What can hang from each mark
H: V
Q: T
T: Q Z
V: L
C: L T
M: F W
R: A
X: G
K: F
G: T
W: A M
A: R W
P: M
F: M
U: Z
Z: M T U

Each row was made from one small tree. Brackets hold a mark, then the marks that hang from it, in alphabetical order. Every link used is in the known rows. Write each row's tree.
Known rows
(G (T Q (Z U))): -12 -13 -3 -5 -13 -9 -1 13 -13 0 3 -4 0 9 -9 2 -3 14 0 7 -12 5 20 -4 14
 -12 -5 -16 -15 9 -21 15 -9 -9 -4 2 -4 -12
(A R (W M)): -13 -7 -4 7 3 29 -4 -7 6 9 -5 16 -15 -6 11 3 -21 -21 8 15 -13 10 -10 -36
 -15 16 8 3 16 4 3 -10 8 -2 4 -2 3 -28
(M F (W A)): -16 -14 -6 12 8 31 -8 -12 -1 7 -6 13 2 -16 18 -18 -22 -6 2 -4 -8 -10 10
 4 11 13 6 10 3 -6 -6 3 2 -5 8 -15 -11 4
(M F (W (A R))): -24 -13 -7 13 4 45 -5 -2 0 7 -5 20 9 -11 17 -18 -29 -17 1 1 -5 -5 6 -9 2
 6 11 14 13 -7 2 15 3 -3 8 -16 -8 -9
(T Q (Z (M W))): 0 -8 3 5 -5 17 -15 20 -3 -5 4 -5 10 -2 1 4 17 2 20 -17 -12 -1 8 -6 8 3
 -11 11 18 -1 4 -4 -16 -6 -4 2 -9 1
(A R (W (M F))): -20 -12 -4 2 8 32 -5 -15 6 9 -4 14 -11 -11 20 -1 -28 -21 -1 15 -6 6 0
 -32 -21 14 10 6 14 13 1 2 3 -2 20 -8 4 -24
(T (Z M)): 14 -24 4 2 -3 3 -20 3 1 -1 -1 6 -1 -2 -13 2 -15 4 16 -9 -12 -1 -5 -9 -2
 12 -3 0 14 -12 14 -13 -8 -16 -3 6 -8 -14
(R (A W)): -13 -20 6 14 11 10 -18 -20 14 12 -1 9 -27 -14 35 -3 -7 -14 -1 22 -13 5
 -4 -14 3 5 -9 2 9 -4 1 -17 6 -21 -3 2 11 -17
(H V): 18 -19 -4 19 -1 0 -20 -13 12 10 -8 11 8 2 13 8 -12 -4 9 -9 -10 11 5 14 5
 19 8 14 5 -7 12 -19 0 -11 1 4 -4 -28
(P (M F)): 12 -8 -12 20 2 12 -15 -18 0 0 -6 21 6 -2 14 -2 -24 -11 5 1 -5 -4 15 1 2
 7 -6 16 -1 -3 10 3 3 -8 16 -18 -12 -19
(K F): -4 -18 -2 9 -4 9 -14 -17 6 2 -12 0 -1 -18 -9 -6 -15 -15 9 3 -17 -2 19 -5
 2 19 -1 -5 1 -6 7 -1 1 -12 -6 -12 -7 -15
(X (G T)): -1 -11 -1 14 -8 7 -24 -9 -1 -4 7 12 -4 -4 -2 -11 -23 -1 -8 -4 -12 -7 13
 0 1 15 0 5 1 1 -11 -7 1 -12 -22 -11 -4 -5
(C (T Q (Z (M F W)))): -6 -16 11 -7 0 34 -17 10 -2 -2 8 -9 22 -4 -5 1 22 2 6 -25 -4 -2 21 9 5
 -1 -8 16 13 14 -2 16 -18 -14 0 2 -4 0
(Q (T (Z (M W) U))): 4 -14 1 -6 -6 20 -19 12 -5 -1 4 0 -1 6 -3 12 -9 13 8 -3 -21 -13 5 -24 16
 6 4 -7 13 8 -4 -2 -2 -11 6 10 14 0
(F (M (W (A R)))): -13 -1 -6 28 -8 42 -2 11 -11 2 -9 23 12 -1 -9 -13 -13 -14 13 -8 -9 2 -9
 -21 15 13 16 9 11 -18 7 7 9 -5 -10 -11 -10 -24
(C L (T Q Z)): 2 -11 15 8 -3 18 -11 5 4 2 0 -4 12 22 -18 -5 28 7 5 -30 3 18 2 4 18 -1
 -16 21 7 3 -12 13 -5 -21 -11 20 -2 -35
(Z M T): 19 -23 -7 7 -6 5 -19 -9 1 -2 -10 8 -11 -15 -7 -11 1 10 12 -3 -16 -12 6
 -12 -22 9 -23 12 13 -14 22 -13 -1 -3 -17 -7 0 -6
(V L): 25 -11 3 23 -4 19 -12 -8 2 3 -14 1 -6 -18 -10 -8 -8 -13 5 -1 -14 6 3 -7
 -13 21 -11 17 13 2 6 -7 7 -16 2 -7 3 -23
(U (Z M T)): 14 -38 0 9 0 -8 -16 -7 4 -7 -10 10 -4 -17 -11 -5 0 6 12 -13 2 -22 7 -8
 -19 7 -22 4 21 -15 7 -12 0 -1 -27 -17 2 -7
(Z T): 5 -10 -10 15 -2 6 -10 -15 3 3 -17 14 -11 -10 4 -15 -1 5 4 5 -13 -5 11
 -13 -7 8 -13 11 7 -7 11 -12 2 -9 -12 -9 -5 -10
(Z U): 12 -17 -5 1 3 -1 -6 -5 -1 3 -4 18 -18 3 5 0 -11 0 -3 13 -22 -3 12 -8 7 2
 -2 1 -2 -10 -3 -4 12 -15 3 6 9 -9
(Z (M F W) (T Q) U): 4 -14 -9 -9 -1 10 -9 -2 -9 -3 -5 -3 -3 -11 16 -4 23 13 -1 1 -15 -21 32
 -13 -15 -17 -27 15 5 5 5 15 -8 5 1 -12 11 15
(X (G (T Q Z))): -9 4 8 10 -13 -5 -22 9 -8 -7 6 0 7 11 -10 -6 -4 5 -1 -10 -2 2 12 3 13 6
 1 -1 -2 11 -15 4 -14 -13 -18 -11 -16 -9
(C L (T Q (Z M))): 17 -23 18 -1 -7 17 -21 9 3 -3 9 -12 14 19 -29 -2 31 13 13 -36 2 11 -3 1
 5 1 -27 20 15 -3 -4 11 -8 -17 -17 24 3 -31
(Z M T U): 24 -27 -9 -7 -4 -6 -14 -10 -4 0 -9 8 -20 -6 -9 -4 3 15 5 8 -23 -19 8 -21
 -19 -3 -25 1 3 -15 12 -5 4 -4 -12 -1 11 -3
(M F W): -13 -14 -6 12 9 32 -8 -9 3 4 -3 13 1 -20 29 -8 -16 -11 -4 -5 -15 -6 25
 -3 5 9 4 19 14 5 -1 -2 -2 -10 12 -9 -1 2
(Z (M (W A)) (T Q) U): 8 -11 -9 -6 -8 9 -6 2 -13 0 -8 -1 -7 -2 -4 -12 24 16 14 1 -14 -21 5 -10
 -2 -8 -31 0 -6 -15 0 7 1 9 -18 -12 0 8
(Q (T (Z U))): 2 -6 2 1 -5 0 -12 3 -1 4 -5 9 -8 18 -5 7 -19 14 0 11 -15 -1 8 -17 21 8
 13 -12 1 11 -8 2 5 -20 12 9 11 -18
(G (T Q)): -10 -9 -3 15 -13 7 -8 10 0 -1 8 0 7 -6 5 -10 -3 5 5 2 -7 5 26 4 3 3 -14
 6 -1 10 -11 6 -6 -4 -12 -5 -3 -10
(T Z): 0 -12 1 11 -1 4 -10 -2 2 2 -8 13 -3 3 -2 0 -17 -2 8 -2 -11 7 1 -9 13 12
 8 -1 7 -7 5 -11 -4 -20 2 3 -13 -17
(G T): -8 -24 -8 12 -11 14 -10 -3 4 2 4 6 -1 -15 1 -11 -23 3 0 2 -13 0 18 0 -1
 11 -5 1 0 0 -10 -5 0 -8 -13 -6 -4 -12
(R (A (W M))): -14 -17 7 8 11 13 -17 -21 6 15 -1 7 -33 -11 32 4 -2 -17 5 17 -9 10 -7
 -21 -1 16 -3 0 8 -4 4 -25 14 -6 4 4 5 -20
(U (Z (M F (W A)))): -7 -40 6 4 10 20 -13 -5 0 -4 0 9 11 -25 7 -7 -20 -6 8 -22 6 -27 6 11 0
 12 -4 1 17 -13 -9 2 -1 1 -9 -22 -4 9
(X (G (T Z))): -8 -9 3 10 -9 2 -23 -4 -6 -4 3 8 -1 2 -12 -7 -25 3 -4 -10 -9 -1 4 -6 10
 14 12 -6 -1 4 -13 -7 -10 -17 -19 -7 -17 -10
(C L (T Q)): 10 -11 11 13 -1 25 -14 2 8 3 4 0 9 15 -6 -8 30 4 3 -23 1 13 10 8 12 1
 -26 30 10 -1 -11 12 6 -16 -14 18 9 -31

Write each row's tree
11 -15 8 9 -10 12 -28 7 6 -2 3 2 5 5 -13 5 -18 15 16 -8 -8 -5 -1 -13 6
 21 3 -1 18 6 11 -8 -6 -14 1 7 7 -16 -> (Q (T (Z M)))
4 -26 6 6 2 -11 -16 -2 2 -9 -8 3 9 -16 3 -7 15 9 7 -12 13 -21 26 6 -22
 -2 -27 13 18 3 6 10 -11 3 -15 -26 4 0 -> (U (Z (M F) (T Q)))
4 -31 -5 -11 5 21 -12 -10 -9 3 2 8 -4 -11 3 -7 -18 4 2 -1 -17 -22 5 -3 0
 2 -7 -1 -4 -14 -5 9 4 0 7 -6 5 11 -> (Z (M F (W A)) U)
5 -28 -12 -12 2 18 -10 -16 -8 0 -8 3 -11 -19 12 -4 2 9 -5 2 -21 -25 23
 -21 -19 -8 -19 9 7 -2 7 4 -4 2 1 -10 10 14 -> (Z (M F W) T U)
3 -2 3 -3 -2 -14 -4 12 -7 0 -5 4 -6 19 -3 7 6 7 5 7 -12 7 11 -6 18 -8 0
 -6 -7 1 -6 8 -5 -16 7 7 -2 -12 -> (T Q (Z U))
13 -26 -6 -6 2 18 -12 3 -3 -1 6 7 -12 -8 7 6 -2 -1 6 1 -27 -16 12 -15 1
 1 -10 6 8 -11 1 -7 5 -6 -3 9 11 8 -> (Z (M W) U)
-2 -16 2 -14 1 8 -11 11 -11 -4 3 -5 5 0 9 11 9 5 2 -5 -13 -9 21 -8 4 -12
 -7 3 6 8 -3 16 -16 -6 16 1 4 9 -> (T Q (Z (M F W) U))
-17 -6 -9 17 -2 40 -4 7 0 6 -5 19 3 -6 6 -14 -20 -17 10 1 -12 -3 -2 -12
 8 11 8 10 14 -13 0 4 8 -2 -7 -9 -11 -13 -> (M (W (A R)))
-8 -8 -3 11 -3 24 -6 1 -1 11 -6 22 -6 6 -6 -7 -24 -12 17 3 -4 7 -12 -15
 -3 23 12 3 7 -19 10 -3 17 7 0 -2 -13 -27 -> (W (A R) M)
-12 -14 -2 -1 11 22 -8 -23 6 8 -6 10 -18 -16 24 -1 -21 -11 -1 10 -8 3 4
 -19 -12 19 5 2 3 12 -5 -12 4 -6 19 -7 3 -11 -> (A (W (M F)))
2 -13 1 -11 -7 6 -8 18 -14 0 -1 -4 2 10 -11 3 10 11 18 -5 -13 -9 -5 -4
 17 -4 -9 -10 -7 -12 -7 8 -6 -3 -4 0 -8 4 -> (T Q (Z (M (W A)) U))
8 -23 5 -12 -3 5 -22 -2 -3 -1 4 3 -1 8 -6 9 -24 19 -1 4 -12 -13 11 -17 3
 5 6 -6 6 14 2 12 -4 -14 22 7 21 -10 -> (Q (T (Z (M F) U)))
-5 -15 -2 4 5 16 -10 -18 -4 10 -8 17 -8 -5 5 -10 -25 -3 8 -4 0 0 1 2 0
 25 10 3 -4 -9 2 -2 12 4 16 -10 -13 -10 -> (W A (M F))
1 -29 -13 -14 0 18 -9 -17 -13 4 -10 5 -10 -16 2 -15 -5 13 0 2 -17 -28 8
 -13 -13 -4 -18 0 -4 -12 2 7 2 5 -4 -17 3 12 -> (Z (M F (W A)) T U)
11 -27 4 -13 -12 -9 -26 0 -14 -7 11 2 -9 8 -25 5 -20 13 -5 -5 -18 -14 1
 -14 -3 3 0 -16 -7 -4 -11 -2 -7 -12 -19 0 0 -3 -> (X (G (T (Z M U))))
-17 -9 -1 19 -12 30 -7 -10 -9 1 -19 0 9 -19 -18 -12 -6 -14 17 -12 -13 -5
 2 -11 20 23 10 -9 -8 -18 4 3 3 -6 -15 -24 -16 -17 -> (K (F (M (W A))))
-1 -25 -10 3 2 28 -17 -15 0 0 -7 3 -2 -28 16 -11 1 4 3 -10 -15 -21 20
 -14 -22 4 -19 20 19 -2 15 -2 -9 2 -4 -16 0 9 -> (Z (M F W) T)
-23 -21 9 2 17 17 -18 -30 6 16 -2 7 -29 -17 42 1 -11 -17 -5 17 -4 7 4
 -16 -7 13 0 3 6 5 4 -13 9 -6 19 -1 6 -15 -> (R (A (W (M F))))
10 1 -9 2 -4 -11 -3 -1 -5 1 -14 6 -14 7 6 -6 20 14 2 15 -14 -5 19 -10 -2
 -13 -23 5 -7 0 1 8 3 -6 -7 -6 5 -6 -> (Z (T Q) U)
2 -26 1 -14 -17 -7 -10 18 -12 -4 11 -11 2 4 -19 8 -1 18 8 1 -12 -3 13 -8
 0 -10 -16 -15 -10 4 -11 12 -14 -3 -11 4 2 -5 -> (G (T Q (Z M U)))
5 -6 -8 10 -7 19 -14 5 -2 -4 -4 -3 3 -15 10 -9 30 8 17 -9 -12 -13 19 -11
 -11 0 -31 23 18 -3 13 -4 -9 5 -19 -12 -1 8 -> (Z (M W) (T Q))
1 -19 1 11 -2 6 -13 11 0 -10 -6 -2 7 -19 8 -4 30 4 15 -18 3 -21 22 -2 -8
 -1 -28 14 26 -4 0 -2 -8 7 -29 -21 -1 7 -> (U (Z (M W) (T Q)))
-2 -10 2 18 0 -14 -5 2 4 -6 -15 9 1 -6 4 -10 20 5 8 -5 10 -10 22 2 0 -1
 -21 6 13 -1 -4 2 -2 -2 -22 -22 -3 -8 -> (U (Z (T Q)))
7 -25 -3 -11 0 12 -10 7 -10 -1 1 2 -10 0 -5 11 -5 4 7 -5 -26 -10 4 -18 7
 -1 0 -6 8 -9 0 -8 -4 -10 1 9 0 4 -> (T (Z (M W) U))
3 -19 8 3 -5 14 -28 -2 4 -1 3 2 11 0 -4 4 -26 15 7 -8 -3 -9 8 -11 -1 18
 5 4 17 16 11 4 -10 -14 16 0 10 -12 -> (Q (T (Z (M F))))
12 -24 -13 -6 -3 14 -10 -7 -7 0 -8 3 -18 -14 4 -3 10 10 5 1 -27 -23 13
 -23 -12 -5 -24 6 7 -11 6 -7 2 0 -14 -5 9 8 -> (Z (M W) T U)
19 -33 -2 -11 4 3 -17 -10 -1 -1 4 10 -10 -5 4 5 -17 6 -4 5 -18 -14 16 -8
 -14 -1 -9 5 2 -5 7 6 2 -9 14 4 15 0 -> (Z (M F) U)
-2 -43 -2 -20 -8 1 -12 -3 -11 -1 9 -5 -1 -7 -13 5 -29 15 -6 1 -15 -10 16
 -9 -12 -6 -2 -18 -10 6 -10 13 -15 -7 6 0 3 -5 -> (G (T (Z (M F) U)))
2 -27 -1 -13 -2 14 -9 5 -14 3 -3 4 -7 0 -15 2 -12 8 13 -6 -20 -12 -12
 -12 13 3 0 -17 -4 -21 -5 -4 0 -6 -3 3 -8 1 -> (T (Z (M (W A)) U))
11 -32 2 -16 4 -3 -15 -6 -7 -1 0 4 -7 2 -5 7 -21 8 -2 2 -16 -9 8 -10 -5
 -3 0 -6 1 -4 5 5 -9 -14 17 6 6 -5 -> (T (Z (M F) U))
10 -9 -9 -6 -6 7 -8 6 -9 -4 -5 -5 -9 -7 6 -2 33 13 9 3 -20 -17 21 -16
 -10 -13 -32 10 7 -3 5 5 -3 5 -14 -6 8 11 -> (Z (M W) (T Q) U)
-10 -27 1 -3 2 27 -16 -3 -7 2 -3 3 9 -13 -1 -8 -20 2 11 -17 -8 -12 -5 -2
 4 12 4 -1 8 -11 3 1 -11 -7 6 -9 -15 2 -> (T (Z (M F (W A))))
6 -12 2 -9 -3 6 -9 18 -11 -4 3 -6 0 5 0 12 16 6 13 -7 -18 -5 10 -10 11
 -9 -11 -1 6 -3 -4 3 -10 -7 -1 9 1 4 -> (T Q (Z (M W) U))
16 -18 -5 -10 -3 -8 -13 -7 -7 -3 -5 1 -7 -3 3 -5 15 19 1 7 -11 -17 26 -8
 -23 -15 -30 11 -1 2 10 17 -7 1 3 -9 13 3 -> (Z (M F) (T Q) U)
-7 -13 5 0 1 18 -16 10 -4 -4 3 -5 15 -9 11 4 7 2 10 -17 -6 -4 19 -3 3 0
 -6 15 17 10 6 8 -20 -6 10 -4 -7 7 -> (T Q (Z (M F W)))
19 -16 5 -11 -5 -14 -13 16 -7 -5 2 -1 -3 15 -13 11 9 13 12 0 -14 -2 6 -8
 5 -7 -12 -6 -1 -5 4 6 -9 -10 2 10 2 -7 -> (T Q (Z M U))
